What can hang from each mark:
j238: j432
j965: j115 j161 j693
j161: j432
j693: j868 j965
j115: j868 j965
j432: j238
j868: j115 j693 j719

Each row was made from one small tree. The marks that hang from a mark follow it in brackets, in the order of their numbers. Every link used is in the known rows. Write each row's tree.
In the rows, zero is written as 128.
Known rows:
j868{j115{j965}}: [124 130  67 163 114 130 161 138 125 165  92 153 145 124 168 156 100 101
 123 135]
j965{j161}: [ 94 145  92 138 120 124 118  94 106 122 132 135 153  87 117 139 139 124
 170 121]
j965{j693}: [127 113  88 159 144 149 127  91 108 123 129 126 153  91 150 137 134 126
 155 130]
j868{j693}: [108 115  72 150 155 104 115  97 126 138 146 135 147 105 120 121 127 133
 114 133]
j868{j719}: [124 126  87 153 152 144 139 129  99 144 131 178 146  72 133 111 131 154
 157 127]
j868{j115}: [116 129  82 157 116 131 115 129 113 147 115 150 158 104 142 145 119 106
 137 120]
j115{j868}: [116 113  72 172 152 148 130 103 101 132 132 136 133  92 146 140 127 110
 145 140]
j868{j115 j719}: [118 133  87 156 127 146 131 139  94 161 117 184 156  79 140 125 130 141
 165 115]
j115{j965{j693}}: [130 117  71 164 145 149 169  98 119 139 108 132 138 111 174 146 117 119
 138 145]
j693{j965{j161}}: [ 84 154  88 123 119 115 103  95  91 120 123 150 154  70 109 116 119 132
 154 135]
j965{j115{j868{j719}} j161 j693}: [ 75 145  93 149 126 176 128  83  78 147 123 149 165  52 146 162 174 161
 242 100]
j161{j432}: [137 123  49 149 141 105 133  95 125 121 104 146 138  88 120 123 101 146
 116 126]
j161{j432{j238}}: [137 119  53 121 159 116 123 103 114 114 100 137 140  94 124 129  96 159
 121 124]
j115{j868{j719} j965{j161}}: [ 95 145  71 159 144 153 168 102  81 153 110 167 132  74 159 140 138 144
 197 136]
j693{j868 j965}: [128 106  86 126 136 135 106  87 127 171 108 140 146  87 121 107 105 127
 140 148]
j868{j115{j965{j161}} j719}: [ 98 158  78 145 104 141 158 130  94 172  98 181 156  87 153 147 132 141
 190 121]
j693{j868{j719}}: [140  98  92 133 149 160 134 102 116 187 119 161 153  76 127 112 136 157
 184 130]
j115{j868 j965{j161{j432} j693}}: [115 131  38 158 139 139 161  51  98 122  91 121 131  81 159 169 129 145
 181 139]
j115{j965}: [126 124  65 161 136 128 173 121 128 147 105 151 135 120 160 137 103 111
 114 144]
j238{j432}: [130 129  79 161 135 149 133 101 104 138 134 151 131 122 129 108 123 112
 138 115]
j868{j115{j965} j719}: [126 133  72 161 128 144 170 148 108 181  94 190 145 101 169 138 113 135
 147 128]

Which tree is each row?
[118 124  93 114 122 152 120 109 127 199 100 183 166  68 125 107 119 169
 169 115]
j693{j868{j719} j965{j115}}
[111 106 103 122 124 166 107  53 112 156 121  98 169  83 125 151 159 135
 220 124]
j965{j161 j693{j868}}
[125 121  59 175 160 159 181 120  96 162 110 179 124  87 175 134 122 137
 157 148]
j115{j868{j719} j965}
[116 136  48 118 139 132 152  73 105 113  84 116 144  93 153 156 111 167
 173 124]
j115{j965{j161{j432{j238}} j693}}
[ 96 149  85 147 112 160 155 108  84 162  97 167 162  78 170 156 149 147
 213 120]
j868{j115{j965{j161 j693}} j719}
[ 62 137  69 139 147 105  83  63  85 122 144 134 141  69 113 123 127 130
 149 148]
j115{j868{j693{j965{j161}}}}
[112 143  46 109 136 109 157  95 113 120  77 135 141 103 138 149  95 159
 149 126]
j115{j965{j161{j432{j238}}}}
[ 91 120  61 160 144 118 118  90 127 152 137 131 149 102 138 150 134 124
 133 115]
j965{j115{j868{j693}}}
[119 126  72 109  99 139 115  42 137 163  85 107 179  77 115 166 142 168
 209  92]
j965{j115 j161{j432} j693{j868}}
[117 148  43 136 120  99 164  88 123 131  84 145 135  97 132 144 105 146
 140 129]
j115{j965{j161{j432}}}
[ 65 165  86 134 119 142 111 101  77 150 115 181 161  43 125 128 137 160
 200 114]
j693{j965{j115{j868{j719}} j161}}
[ 64 148  80 139 136 129 117  87  95 157 143 157 161  67 119 146 161 168
 200 104]
j965{j115{j868{j693 j719}} j161}
[110 129  85 124 103 159 150 108 114 216  85 163 162  87 148 152 134 145
 216 122]
j693{j868{j115{j965{j161}} j719}}
[104 121  76 153 142 121 111 121 105 169 138 177 155  84 127 124 136 153
 148 121]
j868{j115 j693 j719}
[139 105  72 145 120 163 160 127 126 220  83 170 151 105 165 140 120 139
 177 132]
j693{j868{j115{j965} j719}}
[ 64 142  74 140 160 119  92  74  69 139 145 167 139  42 112 107 144 165
 179 144]
j115{j868{j693{j965{j161}} j719}}
[ 78 142  66 142 111 102 129 102 121 161 113 137 156 117 140 158 127 112
 148 125]
j868{j115{j965{j161}} j693}
[ 93 132  74 141 141 108  93 121  94 162 127 190 155  66 120 101 114 156
 130 136]
j868{j115 j693{j965} j719}
[ 88 139  73 132 131  90  99 101 133 148 128 153 159  99 116 117 104 138
  99 121]
j868{j693{j965{j115}}}
[ 75 157  91 144 121 149 134 104  84 152 124 167 159  61 133 150 158 157
 216  98]
j965{j115{j868{j719}} j161}
